Each row was made from one small tree. The marks that hang from a mark follow it in brackets, in alphabetical order. Every link used is in the known rows. Write each row's tree.
Known rows:
L(R(A) U(P(W))): [-33 -22 -30  23   9   2  31  -2   0  25 -14  19 -20  -6  12  29  22   4
   3  -1  21 -38   4  26   6 -24 -11 -15 -10  -5  -4   7  27 -17  -9  -1
  16 -24 -16 -16 -21  57  11  -8  11 -27   8 -14  -9 -14 -24]
U(P(D(L(R)) M W)): [  1 -12 -43  24  19  27  30   5   3  20  13  13 -26 -22  47  20   7  23
 -13  13  49 -33  30   9   0 -37  -6 -13  10 -10   6  -2  12 -28   2  32
  -1 -16  -1 -16  22  26   3   2  20 -49   8 -10 -16   1  -9]
A(R(L U(P(M W)))): [-21 -23 -34  16   7   1  16 -11  -1  29   2  22 -16 -15  17  21  15   4
  -5  15  21 -32  22  -1  19 -55   4 -17 -10  -3  11 -17  12 -22 -16   9
  11  -1 -12 -18   8  32  -9   1  11 -16   5 -30   1  11 -14]
P(D M W(A(R))): [ -3  -6 -35  20  25  13  18   5  24  18 -10  14 -29 -10  19  13  11   0
 -11   3  45 -14  11   8   0 -22   2 -22 -10  -9  21  -5 -10 -32 -11   2
   9  -8  -4 -22  39  14  -7   1   5 -32   8  -6  -8 -12 -17]
W(A P(D(L) M)): [  0 -27 -34  11  10   7  28  -8  33   4   6  13 -36 -11  19   9  10  -1
  -9 -10  62  -6   8   3  -4 -48  -5 -28   4 -21  14   8  -6 -30   5  15
   7 -13   4 -38  40  13  11  10   0 -41   4  -8 -25  -4 -14]
M(P(D(L(R U)))): [  5  -5 -34  30   2  20  29   3  24  21   4  -4 -16  -7  38  27   4   7
 -25 -20  45 -40  12  21 -20 -38 -13 -33  17   1  -9  18  16 -14 -12  21
  21 -32  -8 -34   2  19  17   7  12 -51  -8  -6 -26  16 -19]
W(A(R(U)) P(D(L))): [  3 -35 -26  10   0  -1  27 -17  43   8 -12   1 -36 -12   6  14  13  -9
  -6 -15  58  -3   2 -14  -3 -57  -2 -28   9 -10   6  27   7 -22   2   5
  16 -21 -10 -39  17   4  22  -7  -7 -27 -11 -19 -15  -3 -18]
C(R(L)): [ -3 -12 -36  23   4 -11  18  -7  24  17  13   3  -7  13  22  18  11 -26
  13  14  28 -31   1  13   0 -26  14 -22   1  16  17 -15  11 -19 -22  -5
  19 -24   7 -32  -7  25 -11  -7  32  -5   6 -27 -19  -4 -27]
R(A): [-25 -26 -30  14  15  -3  14 -15  33   5  -4   2 -14  20  -3  27  11 -15
   7   3  17 -30  -4  25  -1 -13   7 -22 -16   1  11   9  -9 -17 -13 -13
  25 -19  -2 -26   6  33   2   3  11  -1  13 -18 -39 -16 -31]
M(P(D(L(R)) W)): [ 15  -6 -41  29  16  31  36   8  33  20   6  -3 -25  -8  46  18  10   9
 -23   7  33 -36  18  28 -14 -30  -7 -22   5   0  -5  12  15 -24  -8  26
  18 -27   1 -14   6  20   4  23  30 -46  13  -9 -19   5 -24]
C(R(A L U(P))): [-31 -30 -29  24  -9 -12  23 -25  12  20   8  16 -23  11  11  25  11 -20
  11  12  20 -28  -3  -4   8 -48   7 -17   6   8  21  -1  34  -3 -12  -1
  17  -9 -19 -38 -28  42  -1 -16  17  -8  -6 -30 -17   4 -31]
U(P(D(L) M W)): [-13 -12 -37  16  19  21  29   8   5  18  20  11 -23 -14  40  17   0  21
  -6  12  42 -31  23   4   4 -33  -9 -19  -3  -3  16  -3   2 -31  -7  26
   0  -6  -3 -16  35  26   0  11   8 -37  11 -12 -24   2  -9]
C(R(A L(U(P)))): [-31 -13 -28  26  -6 -18  25  -9  -4  26   7  18 -15   4  16  25   9 -20
   8  -3  31 -34  -6   2   9 -39   5 -28   8   8  25  -6  36  -5 -21  -3
  14 -16 -16 -38 -29  48   5 -29  17 -13 -12 -25 -13  11 -27]
A(R(L U(P(D)))): [ -9 -29 -29  13   2  -7  13 -11   9  25   2   5  -6   1  15  21   6  -6
  -7   8  45 -23   9 -13   3 -58   7 -26 -13  16  22   0  19  -5 -14  15
  15 -10   1 -43   3  11   7  -7   5 -27 -11 -24 -25  23 -13]
P(D(L) M): [  1 -11 -35  17  14  20  15   1  26   6  18   2 -22   0  31  19   1  13
  -7  -3  44 -27  15   6  -6 -26  -1 -27   5  -4  10   1 -10 -27  -6  13
   5 -13  -1 -36  39   4  -1   9  11 -31   8 -10 -35   1 -14]
L(R(A) U(P(D W))): [-27 -20 -33  23  12   7  31   6   0  24 -11  18 -17  -9  26  30  16  13
  -4  -7  35 -27   4  19   3 -32 -16 -15  -7  -4   6  16  33  -9  -8  11
   8 -19 -17 -24  -7  50  19 -10   7 -42   1  -3 -14  -4 -23]
D(P(M)): [-29 -18 -37  20  16  15  20 -13  19  14  14   3  -3   8  22  31   5  11
  -5   1  33 -40  17  32   1 -29  15 -25  -1   1  21 -22 -25 -20 -11  11
  25 -17  -5 -25  24  29 -13  18   7 -17  13 -17 -49  -9 -12]
R(A U): [-32 -39 -26   8   2   3  16 -21  34   4  -7   6 -18  22 -15  33  16  -3
   6  -5   9 -25  -6  18  -1 -27  -4 -20 -11   0   2  14  -2 -15  -7 -16
  29 -11 -22 -32   4  35   5   7   4  -3   9 -21 -38 -11 -35]
U(P(D W(A))): [-23 -20 -34   9  23   3  40   0  20  18  -5   7 -12   0  17  14   6  -1
   1  10  44 -18   6  24   4 -28  -3 -16 -19   2  30   7  10 -27 -12  21
  16 -14   4 -24  14  35   4   2   4 -44  11  -3 -27 -17 -20]
P(D(L) W): [  4 -14 -38   7  21  18  24  15  31  12  11  -2 -14  -1  33  17   6  12
   2   7  26 -28   9  16  -4 -13  -6 -20  -5  10   7  10   1 -38 -16   9
  11 -17   3 -18  26  15   4  15  20 -28  16 -13 -23  -4 -24]
W(P(D(L) M)): [ -1 -23 -32   8  15  11  20  -6  27   1  16   8 -23 -12  26  10   6   5
  -2  -7  57 -12  13   0  -2 -42   1 -30   3  -9   7   0 -10 -27   1  15
   7 -13   6 -34  47  14  12  17   6 -32   8  -9 -28   4 -12]
W(A P(D(L(U)))): [ -9 -28 -31   7   1  -3  34   0  28   8  -3   6 -23  -7  17  14  12  -3
   0 -28  58 -10  -6   7  -4 -42 -17 -35   6 -10   5  17  14 -25  -5  12
  12 -24  -4 -46  18  18  28  -3 -11 -40  -8 -12 -19  -5 -19]
C(R(U)): [-23 -19 -32  23   9   0  20 -24  30   7   7  -3  -5  12  12  28  10 -18
  16   9  23 -30   0  14  -3 -23   4 -13   6  13  13  -1   6 -12  -8 -11
  26 -23 -14 -31   2  42   1   3   9 -11   8 -19 -30 -18 -32]
L(R(A)): [ -8 -29 -34  25  10   4  20 -11  33   8 -14   3 -24  12   3  26  19 -10
   0   4  23 -32   2  29  -5 -17   3 -15  -7  -8  -4  11   3 -17  -5  -8
  21 -30  -1 -26  -1  29   6   0  24  -9   9 -17 -34 -18 -31]
R(A L U(P(D M))): [-30 -35 -26  11  -5   5  17 -13   3  19   9  26 -24   4  12  19   2  15
 -13   1  31 -15   8  -7  11 -54  -2 -23  -5  -1  18  -3  18  -5  -1  14
  11  10 -18 -45  10  22   1  -1   6 -25  -6 -20 -27  17 -22]

Which tree is each row?
[-31 -42 -29  10 -10 -10  21 -23  14  19   1  13 -14  14  -7  24  12  -6
   4   5  17 -29  -2   8   8 -46  -3 -18  -7   5   8   3  23 -10 -13   2
  20  -6 -12 -38 -19  37   3  -7   5  -9  -3 -37 -31   6 -30]  R(A L U(P))
[  5 -19 -41  20  16  18  37   6  15  20   8   1 -19 -12  42  19   7  13
  -2  13  49 -37  16  17  -2 -33  -5 -13   1  -3   3  10  20 -26  -7  29
   6 -26   3 -17   8  27   9   1  23 -44  10  -9 -17  -4 -16]  U(P(D(L(R)) W))
[  6 -25 -35  14   4  -9  14  -4  26  16  -3  21 -30 -11  11   4  16 -19
 -14  -5  62   0   9  -5   7 -52   8 -30  -9  -8  22  -8  -4 -23  -5  10
   9  -7  15 -45  29   0   3   1  10 -31  -5 -16  -6   8 -10]  W(A(R(L)) P(D M))
[-28 -12 -33  13  25  14  26   1   5  17  14  13  -8  -9  27  19   0  14
  -2  15  40 -27  20  15   8 -26  -2 -16 -19   7  27  -9  -4 -23  -9  18
   3  -2  -1 -23  37  37  -1  17   3 -41  20  -4 -27  -5 -12]  U(P(D M W))
[-13 -16 -40  18   8  20  21 -10  24  16  19   0 -18  -4  26  28  -2  15
  -7  -3  32 -46  25  20  -4 -33  10 -26  15  -3  10 -16 -20 -26  -9  20
  16 -22 -10 -23  25  16  -9  10  14 -16   5 -25 -44  -6 -11]  D(L P(M))
[-12  -7 -32  21  -3 -12  17   1   8  20  11   7  -1   9  27  21  13 -19
  13  -4  26 -33  -5  14   2 -25   3 -30   8  18  13 -13  21 -20 -28  -5
  18 -25  -3 -39 -17  35  -5 -14  19 -18   1 -24 -15   4 -27]  C(R(L(U)))
[-24 -10 -34   9   8   1  22  20 -15  29  15  28  -4 -13  40  16   8  19
  -9   2  33 -26  14  14  15 -41 -14 -29 -14  10  18 -14  19 -23 -19  24
   4   2  -6 -31  15  38   1   1   2 -49   4 -10  -7  17 -12]  R(L(U(P(D M W))))
[-11  -8 -31   9   9  -8  19  12  -4  38   3  12  -3 -12  30  24   8   2
  -6   1  40 -28   7   1  13 -39  -9 -31 -19  14  21  -4  24 -16 -27  13
   9 -12  -1 -30  -6  26   5 -13   5 -36  -6 -15   0  22 -12]  A(R(L(U(P(D W)))))
[-13 -19 -28   8   6   7  20   5  12   8  12  14 -14 -15  29  18  10  13
  -3 -22  52 -17   6   3  -2 -42 -13 -36   8 -11   0   5  -1 -24  -3  14
   6 -13 -10 -37  39  22  18  10  -7 -41   0  -7 -21   8 -12]  W(P(D(L(U)) M))
[ -4 -10 -33  14   1 -17   6   1  14  26  -3   3  -2   4  11  25  16 -13
  -2  -7  31 -36  -2   9   3 -31   5 -37  -8  10   4 -10   6 -22 -30  -8
  25 -26   4 -34  -9  19  -2 -12   8 -11  -4 -25 -13  13 -20]  A(R(L(U)))
[-13  -1 -33  18  10  20  43  15  23  22  -2   6 -25  -5  31  18   3  10
 -19 -19  34 -32   4  23  -9 -35 -23 -36   4  -2   6  19  20 -29 -17  18
  25 -18 -21 -21   9  29  11   8   3 -47  -1  -9  -8   4 -28]  M(P(D(L(U)) W(A)))
[-36 -28 -26  10  -5 -14  22  -5   2  24   3  16  -9   6   3  26  12  -7
   2  -7  26 -35  -7  12  10 -41  -6 -31 -10   4  14   2  21 -11 -25   2
  21 -12  -8 -36 -22  42   5 -18   5 -17  -6 -28 -24  11 -23]  R(A L(U(P)))
[-32 -24 -28  16  11  -6  20 -28  19  15  -7  -6  -5   4  -2  33   7 -12
   5  10  35 -34   7   4   1 -43   9 -21  -9   4  18   6  -4 -11 -11  -2
  26 -20  -9 -28  -2  34   5  -3  -7 -15   2 -21 -30  -4 -13]  A(R(U(P)))
[-19 -19 -30   6   1 -11  22   5  -1  25  13  11   9   5  26  23   2   2
  -2  -4  43 -28   2  11   3 -43 -10 -35 -14  16  22  -1  22 -12 -25  20
  12 -15   4 -45  -4  28  10 -13  -2 -44  -8 -13 -29  21 -16]  R(L(U(P(D))))
[-46 -29 -27  14  10  15  25  -7   6  16   2  26 -24  -8  14  21   6  21
  -1   4  22 -16  10   3  13 -38 -12 -13 -10  -7  19   3  15 -12   1  11
   8  12 -35 -25  22  45   7  11  -4 -30  10  -8 -16  -4 -22]  R(A U(P(D M W)))
[-31 -18 -41  20  20  20  34  -2  23  19   0  14 -23   0  22  19   9  14
  -8   4  27 -31  18  36   8 -26   2 -17  -3 -13  21 -18 -11 -31 -11  14
  23 -14 -12 -13  23  35 -13  11  11 -24  15 -15 -24 -24 -18]  D(P(M W(A)))
[-16 -21 -34  19  -4 -10  25 -15  10  20  18   9  -5   5  28  20   3  -9
   7  15  41 -20   6  -6   5 -51   3 -17   6  20  29  -3  35  -2 -12  16
  10 -10  -5 -44  -2  29   4 -11  14 -32  -8 -17 -22  14 -20]  C(R(L U(P(D))))
[-17 -33 -40  35  -9  27  22 -20  26  18   3   8 -47  -3  21  29  10  24
 -17 -15  28 -37  19  11  -5 -47  -2 -15  31 -21 -10  -2   7  -9   9  12
  15 -20 -39 -28  -3  23   2   2  17 -11  -6 -28 -28  -8 -21]  D(L(R(A U)) P(M))
[-28 -12 -31  24   2 -13  27   2  -8  31   4  25 -14  -2  23  22  14 -16
  14   9  18 -35  -3   7  16 -32  -2 -21  -1   5  22  -6  41 -12 -24  -4
  11 -13 -16 -20 -32  57   3 -22  20 -14  -5 -27   7   3 -30]  C(R(A L(U(P(W)))))
[ 16 -12 -42  22  17  28  22  14  17  16   9   9 -31 -18  48  16  13  25
 -13   3  39 -27  24  15  -4 -21  -6 -13  10 -10 -11   0   4 -33  -1  20
   4 -18  -2 -18  33  11  -1  11  28 -39  14 -12 -15  -5 -18]  P(D(L(R)) M W)
[-12 -16 -34  29   2  13  28  -7  -9  24   4   8 -19 -18  26  31   9  17
 -10  -7  50 -46  20  13  -2 -43  -6 -23  22 -14 -10  -3  12 -22  -5  20
  11 -28 -10 -28   5  33   3 -10   6 -41  -4 -18 -20   0  -7]  D(L(R U(P(M))))
